What can hang from each mark
fufe: fivisak vunu
basab: fivisak
guvi: fivisak niliz
fivisak: basab guvi niliz sime
vunu: basab fufe
niliz: fivisak guvi

Every row comes from one small tree of marks. The marks that hang from a mark follow it in brackets, in alphabetical order. Every link used is in the known rows. Which tree was each row made from?
In the rows, 128 means zero.
Known rows
niliz(guvi(fivisak(basab))): [118 101 116 101 152 124 173 145 137 151 122 109 137 144 119  94 109  92
 174  78 164]
guvi(fivisak(niliz)): [110 109 118 104 156 148 168 136 137 137 159 113 134 142 104  74 129 100
 178  62 144]
vunu(fufe): [133  84 148 125 148 120 164 118 146 159 138  97 125 126 134 111 119  97
 147  73 149]
vunu(basab fufe(fivisak)): [140  85 131 104 161 110 158 117 127 133 136  77 121 130 119 111 101  96
 126  73 146]
basab(fivisak(guvi(niliz) sime)): [139 140  97  76 149 157 144 134 141 130 128 118 126 149 119  74 153  84
 183  27 150]
niliz(fivisak(guvi)): [139 101 134  84 170 109 162 126 148 149 129  97 121 149 120  88 120 100
 168  57 140]
niliz(fivisak): [129  98 140  92 151 120 162 128 146 158 128  99 116 141 111  87 112  98
 152  69 146]
niliz(fivisak(basab sime)): [124 109 129  77 147 115 188 137 130 141 104 104 135 114 108  65 125  79
 135  59 154]
niliz(fivisak(basab) guvi): [130 104 123  82 155 108 175 148 140 150 108  91 134 137 119  93  92  91
 152  75 172]
basab(fivisak): [117 121 122  94 139 136 141 135 133 157 136  99 118 142 120  94 126 101
 161  66 146]
vunu(basab(fivisak) fufe): [129  88 125  96 151 119 160 110 129 150 121  86 137 150 132 107 120  82
 138  64 164]
vunu(basab(fivisak(guvi)) fufe): [138  91 119  88 170 109 159 107 131 139 123  83 141 159 142 111 126  85
 155  49 159]
guvi(niliz): [137 113 121 107 151 146 147 134 138 137 140 120 114 137 114  95 119 101
 171  71 149]
fufe(fivisak(guvi)): [138 121 121  91 168 121 139 140 133 127 149  88 107 132 119  97 114 118
 165  65 124]
guvi(fivisak niliz): [127 105 120 110 154 153 151 128 146 147 146 132 119 156  99  82 129  91
 185  65 145]
guvi(niliz(fivisak(basab sime))): [134 115 112  77 154 133 177 139 133 128 108 117 131 125  98  59 126  71
 147  51 164]
basab(fivisak(guvi niliz sime)): [124 145  98  69 151 150 161 142 132 123 141 100 144 134 123  69 154  94
 177  22 146]
guvi(fivisak(basab) niliz): [120 103 108 104 164 136 162 139 128 133 135 125 127 141 101  74 119  83
 176  72 155]
fufe(vunu): [140 104 127 102 157 121 150 144 129 143 160  95 124 124 117  97 124 111
 157  63 148]
fivisak(basab guvi(niliz) sime): [141 122 100  85 164 132 170 138 126 108 118 120 136 120 123  77 139  85
 171  47 153]
basab(fivisak(niliz sime)): [113 143 104  79 132 158 162 144 131 135 140 100 140 125 114  67 148  91
 159  36 154]

Write each row's tree
[120 110 113  92 138 136 185 143 142 147 110 117 147 134 118  80 128  78
 164  63 161] -> niliz(guvi(fivisak(basab sime)))
[135 117 112  89 170 106 145 168 109 120 161  74 116 101 103  83 107 110
 138  69 149] -> fufe(fivisak(basab) vunu)
[134 134 109  85 176 130 146 153 128 109 166  83 117 125 112  85 117 117
 171  52 130] -> fufe(fivisak(guvi niliz))
[137 117  96  73 176 122 151 157 107 100 178  71 131 121  97  87 109 111
 140  48 153] -> fufe(fivisak(niliz) vunu(basab))
[131  97 133 113 162 105 160 142 122 133 139  77 116 105 120  97  99  97
 130  81 147] -> vunu(fufe(fivisak(basab)))
[145 120 104  80 191  95 144 164 109 107 164  74 119 113 115  85 111 112
 156  55 143] -> fufe(fivisak(basab guvi) vunu)
[124 130 101  81 140 139 189 161 127 119 122 102 155 109 127  84 124  93
 159  55 173] -> fivisak(basab niliz(guvi) sime)
[135 109 119  71 164 107 185 134 131 129 106 101 138 124 121  67 134  82
 151  46 148] -> niliz(fivisak(basab guvi sime))
[142 127 117  88 144 132 145 154 129 129 160  88 115 108 102  79 132 108
 140  47 138] -> fufe(fivisak(sime) vunu)
[127 127 101  77 165 128 189 148 115 100 132 101 152 106 126  71 140  95
 163  41 150] -> fivisak(basab guvi niliz sime)
[136 130 102  83 163 146 131 136 138 133 140 110 117 160 120  88 131  95
 189  45 152] -> basab(fivisak(guvi(niliz)))
[127 111 116 102 142 163 165 125 149 144 132 138 127 145  97  68 149  81
 177  48 145] -> guvi(fivisak(sime) niliz)
[118 139  99  79 153 138 173 163 111 105 143  89 129  90 102  63 123 101
 137  55 145] -> fufe(fivisak(basab niliz sime))
[132 126 111  84 155 141 175 138 135 113 142 108 144 121 125  79 148 101
 174  36 141] -> fivisak(guvi niliz sime)
[121 111 105  96 151 149 178 137 130 129 122 134 134 132 101  60 140  74
 165  54 154] -> guvi(fivisak(basab sime) niliz)
[141 111 105  91 179 119 159 141 120 110 130 112 126 132 125  89 118  97
 177  64 153] -> fivisak(basab guvi(niliz))
[121 139 103  82 140 152 150 156 140 144 144  88 137 148 124  93 115 101
 178  51 172] -> basab(fivisak(niliz(guvi)))
[120 148  97  76 125 165 163 154 142 139 133  96 147 134 122  80 134  90
 171  37 172] -> basab(fivisak(niliz(guvi) sime))
